What can hang from each mark
tukis: tazubur
zufamoz: devoluf tukis
nuti: devoluf gigakul
gigakul: nuti
devoluf: vobozef
zedi: tazubur
vatas: gigakul zedi zufamoz
tazubur: tukis zedi
favu: gigakul vatas
vobozef: nuti

Every row comes from one small tree of marks. Brackets hold a mark, then the marks that hang from it, in alphabetical order. Every link used is in the known rows. Which tree was each row made from?
Known rows
[favu [gigakul nuti] [vatas zedi [zufamoz devoluf]]]: [-3.678  4.750 -2.853 -0.947  0.714 -1.702  0.853 -1.540  4.277  2.539
  5.168  0.903  2.655 -0.074 -0.130  2.550  0.216  3.057  0.982  3.995
  1.395 -1.379]
[devoluf [vobozef nuti]]: [ 1.246 -0.805 -2.706 -0.216  1.186 -2.872  0.180 -0.285 -2.793 -2.425
  2.988  1.256  1.029 -0.784 -1.310 -0.952 -0.996 -1.166  1.585  0.284
 -1.589 -0.088]
[zufamoz devoluf]: [ 0.151 -1.040 -0.929 -0.304 -0.748 -0.262 -2.569 -1.103  0.479  1.143
 -0.553 -1.162  0.135  1.111 -0.709  0.739 -0.650  1.607  0.104  2.362
  1.871  0.221]
[vatas [zedi [tazubur tukis]]]: [-2.274  1.482 -0.256  0.807 -2.073 -1.863 -0.968 -1.340  0.605 -0.171
  0.610  1.327  0.393  1.423 -0.979  2.487  1.249  0.619  1.003 -1.015
  0.259 -2.135]
[nuti [devoluf vobozef] gigakul]: [ 0.863  0.144 -0.585  1.341  0.022 -0.658 -2.399 -0.782 -1.005 -1.482
  1.041  1.997 -1.474 -2.316  0.035 -1.621  0.747 -0.677  3.126  2.883
  0.136 -1.629]
[zufamoz [devoluf [vobozef nuti]] [tukis tazubur]]: [ 0.442 -3.144 -2.524 -1.099 -1.718 -7.333 -2.481 -1.251 -1.406 -0.859
  2.253  1.082  3.992  0.727 -0.488  1.509 -2.206  0.149  1.068  3.094
 -0.227 -0.341]
[vobozef nuti]: [ 1.200  1.081 -1.212 -0.292  1.649 -2.059 -1.672 -1.006 -1.360 -1.708
  0.708  0.281  1.038 -0.486  0.817 -1.290 -1.664 -0.522 -1.365 -0.168
 -1.531 -0.041]
[zufamoz [devoluf [vobozef [nuti gigakul]]] [tukis [tazubur zedi]]]: [ 3.717  0.723 -0.489  0.553 -0.916 -6.916 -2.539 -0.245  0.257 -1.236
  3.985  2.525  4.850  0.562  0.555  2.310 -0.578  2.178  1.912  5.508
 -0.084 -2.414]
[vatas zedi zufamoz]: [-3.066  2.926 -0.959  0.000 -0.609 -1.682 -1.965 -2.936  1.662  2.929
  1.477 -1.241  0.651 -1.317 -1.610  1.407 -0.214  2.652 -1.454  0.781
  0.147 -2.223]
[favu gigakul]: [-0.438  0.165 -1.402 -0.703  0.570 -0.034  0.955  1.735  2.155  0.808
  1.488  1.731 -0.636  1.036  1.813  0.880  0.081 -0.689  0.702  0.276
  1.269 -1.975]
[vobozef [nuti gigakul]]: [ 2.873  3.079  0.123  0.544  1.680 -1.315 -2.130 -0.580 -0.597 -3.077
  0.893  1.209  0.838 -1.336  2.325 -1.489 -1.278  0.010  0.068  1.736
 -1.302 -1.031]
[vatas [gigakul nuti] zedi [zufamoz devoluf]]: [-2.264  2.716 -4.273 -1.630 -2.253 -3.177 -4.338 -4.474  1.234  2.335
  1.137 -0.352  1.622 -0.056 -4.098  2.694 -0.379  4.256 -1.778  4.435
  2.740 -0.151]
[favu [gigakul [nuti devoluf]] vatas]: [-1.830  2.274 -1.772 -0.340  1.913 -0.270  2.091  0.831  1.945 -0.098
  2.919  3.206  0.963 -0.757  2.064 -0.551  0.316 -1.100  1.363  1.796
 -0.088  0.011]
[vatas [gigakul nuti] [zedi [tazubur tukis]] [zufamoz devoluf]]: [-2.738  3.020 -4.247 -0.273 -3.464 -3.578 -3.886 -3.631  1.186  0.391
  1.175  1.278  1.906  0.619 -4.838  3.768  1.088  4.012  0.704  2.389
  2.694 -2.030]
[zufamoz tukis]: [-2.657 -1.612 -0.312 -0.411 -1.655 -2.818 -0.743 -0.036  0.686  0.139
  1.557  0.712  0.079  0.093  1.829  2.116 -1.211 -0.502  0.516  0.597
  0.716 -0.711]
[vatas gigakul [zufamoz devoluf]]: [-0.824  1.352 -1.837 -0.545 -1.992 -1.105 -4.053 -3.312  1.753  1.771
 -0.312 -1.695 -0.741 -0.748 -1.398  1.567  0.098  3.613  0.203  2.874
  3.743 -1.635]
[tukis [tazubur zedi]]: [ 4.063  2.482  2.284  0.609  0.283 -1.916  1.137  0.882  0.850  1.136
 -0.416  1.326  4.118  0.719 -0.415  0.487  1.893  1.683 -1.218  0.765
 -1.593 -1.096]
[vobozef [nuti devoluf gigakul]]: [ 1.904  2.514 -0.583  1.060  1.768 -1.744 -5.106 -2.026 -1.033 -2.195
 -0.540  1.233 -0.391 -2.142  2.473 -2.976 -1.567 -0.602 -0.655  1.859
 -1.154 -1.507]
[zufamoz devoluf tukis]: [-2.344 -2.633 -1.050 -0.520 -2.409 -3.185 -3.448 -1.265  1.207  1.399
  1.193 -0.470  0.319  1.310  0.842  2.853 -1.741  1.205  0.624  3.117
  2.565 -0.716]
[tazubur tukis]: [ 1.369 -0.710  1.238  1.199 -0.328  0.382 -1.616  1.222  0.042 -0.646
  1.439  1.298 -1.454  0.192  2.146 -0.204  1.311 -0.577  2.163 -0.441
  0.069 -0.801]
[vatas [gigakul nuti] [zedi [tazubur tukis]]]: [-1.779  2.002 -2.818 -0.621 -3.029 -2.829 -0.932 -1.637 -0.247 -1.866
  0.757  3.178  1.455  1.560 -2.874  3.142  1.574  0.882  0.486  0.592
  1.067 -0.271]
[vatas [gigakul [nuti devoluf]] zedi [zufamoz tukis]]: [-5.564  1.644 -4.023 -1.282 -2.674 -5.837 -5.196 -4.844  1.088  2.245
  1.992  1.528  0.493 -1.787 -1.512  2.626 -1.311  1.876 -2.388  3.054
  1.944 -1.680]

Write each row's tree
[-0.507 -1.589 -4.097 -0.213  0.797 -2.071 -0.733  0.230 -2.925 -0.932
  1.299  2.512  1.338 -1.333 -4.266 -1.566 -0.214 -1.487  0.862  1.066
 -1.448  1.306] => [gigakul [nuti [devoluf vobozef]]]
[-5.996  3.933 -0.338 -0.362 -0.444 -3.029  1.361 -1.739  5.431  2.671
  6.234  0.979  0.552 -0.998  4.369  4.005 -0.140  1.602  1.565  2.199
  1.740 -4.067] => [favu gigakul [vatas zedi [zufamoz tukis]]]
[-2.264  4.087 -0.502  0.176 -2.060 -1.778  1.840 -2.172  1.150 -2.466
  2.705  2.839  1.653  0.471 -0.078  2.697  2.216  1.162  2.204  1.022
  0.829  0.541] => [favu [vatas [gigakul nuti] [zedi [tazubur tukis]]]]
[ 0.315  3.017 -1.299 -0.609 -1.630 -5.694 -0.309 -0.419  1.571  0.593
  2.129  2.599  4.874 -1.184 -1.699  2.959  0.734  2.969 -1.009  2.411
  0.159 -1.852] => [vatas [gigakul nuti] [zufamoz [tukis [tazubur zedi]]]]
[-3.864  4.005 -1.855 -0.441 -1.744 -2.312  0.597 -4.227  0.807 -1.220
  0.631  1.929  1.869 -0.517 -1.225  1.704  1.165  1.067 -0.107  1.516
  1.049  0.750] => [favu [vatas [gigakul [nuti devoluf]] [zedi tazubur]]]
[-4.038  2.802 -3.060 -0.498 -1.852 -3.005  1.951 -4.015 -0.247 -1.928
  2.405  2.669  2.086 -0.693 -2.832  1.845  1.516  0.626  1.975  1.995
  0.734  0.756] => [favu [vatas [gigakul [nuti [devoluf vobozef]]] [zedi tazubur]]]
[-3.282  3.421 -0.675 -0.392 -1.102 -2.656  1.691 -1.809  2.002 -1.088
  4.155  1.221  1.866 -2.450  1.029  2.233  0.227  1.721  1.851  1.983
  1.181 -0.166] => [favu [vatas [gigakul nuti] [zufamoz tukis]]]
[-2.979  1.154 -3.040 -1.089 -1.874 -4.000 -1.269 -1.121  0.841 -0.331
  2.480  1.529  1.420 -1.776 -1.482  2.527 -0.789  1.608  0.128  1.648
  1.579 -0.907] => [vatas [gigakul nuti] [zufamoz tukis]]
[-5.308  4.073  0.740 -0.270 -2.543 -3.362 -0.404 -4.720  3.739  1.262
  4.099 -0.262 -0.014 -1.867  3.060  3.724  0.198  2.734  0.820  2.775
  2.490 -1.921] => [favu [vatas gigakul zedi [zufamoz tukis]]]
[-6.060  2.090 -5.264 -1.602 -4.486 -6.332 -3.338 -4.625  1.645  1.219
  1.722  0.717  3.385  0.553 -4.741  5.767 -1.030  4.193 -0.523  3.257
  3.543 -2.111] => [vatas [gigakul nuti] [zedi tazubur] [zufamoz devoluf tukis]]
[-3.427  4.320  0.406 -0.264 -2.559 -1.122  2.380 -4.216  2.106 -1.034
  1.186  0.575  0.831  0.199  0.886  3.085  1.762  1.804  0.903  1.092
  1.899 -0.446] => [favu [vatas gigakul [zedi tazubur]]]
[ 1.426 -0.332  1.020 -0.032 -2.094 -4.957 -2.367 -0.503  2.136  2.448
  0.954  0.703  4.072  1.725  0.686  3.324  0.072  2.788 -0.441  3.725
  0.968 -1.659] => [zufamoz devoluf [tukis [tazubur zedi]]]
[-3.023  1.254 -3.570 -2.084 -3.850 -7.105 -4.355 -4.154  1.699  2.577
  1.270  0.665  4.375  0.118 -2.695  4.049 -0.785  3.796 -2.212  4.851
  2.329 -0.583] => [vatas [gigakul nuti] zedi [zufamoz devoluf [tukis tazubur]]]
[-2.989  5.554 -1.106 -0.573 -0.645 -1.761  0.968 -3.756  2.131  0.353
  3.356  0.435  1.968 -2.083 -0.501  1.835  1.041  2.794  0.273  2.586
  0.800  0.385] => [favu [vatas [gigakul nuti] zedi zufamoz]]
[-1.012  1.124 -1.884 -0.249 -0.218 -1.171  1.542 -1.864 -0.821 -2.248
  2.640  2.335  0.399 -1.792 -0.498 -0.353  1.465 -0.312  2.692  2.449
  0.533  1.823] => [favu [vatas [gigakul [nuti [devoluf vobozef]]]]]
[-2.907  2.692 -2.168  0.288 -4.159 -2.785 -4.706 -4.666  2.312  1.418
  0.580 -0.401 -0.195  0.566 -2.226  3.994  1.535  4.345  1.095  1.913
  4.064 -3.712] => [vatas gigakul [zedi [tazubur tukis]] [zufamoz devoluf]]
[-4.980  0.759 -2.436 -1.310 -4.283 -4.908 -5.899 -5.806  3.007  3.420
  1.963 -1.290 -0.423  0.035  0.089  4.858 -1.298  4.119 -1.089  4.487
  4.666 -2.746] => [vatas gigakul zedi [zufamoz devoluf tukis]]
[-1.932  4.166 -4.004  0.559 -1.107 -4.440 -2.701 -4.231  0.338 -0.620
  2.678 -0.150  3.083 -1.037 -4.545  2.285 -0.551  3.822  2.177  2.754
  0.618 -4.143] => [vatas [zedi tazubur] [zufamoz [devoluf [vobozef [nuti gigakul]]]]]
[-4.346  6.588 -1.842 -0.248 -1.473 -2.155  2.603 -3.959  1.950 -0.807
  2.381  0.817  3.355 -1.510 -2.569  2.914  1.386  3.058  0.873  1.222
  0.810 -0.640] => [favu [vatas [gigakul nuti] [zedi tazubur] zufamoz]]
[-0.010 -1.695 -2.721 -0.094 -1.135 -5.169 -3.581 -1.161 -0.659 -2.294
  4.183  1.171  1.067  0.014  0.943  1.767 -2.215  0.679  3.242  4.856
  1.221 -1.408] => [zufamoz [devoluf [vobozef [nuti gigakul]]] tukis]
[-1.539  4.468  1.372  0.359 -0.483  0.280  1.450 -2.837  2.570 -0.280
  2.093 -0.810 -0.306 -2.631  2.009  0.805  1.498  2.303  1.936  1.201
  1.852 -0.959] => [favu [vatas gigakul zufamoz]]
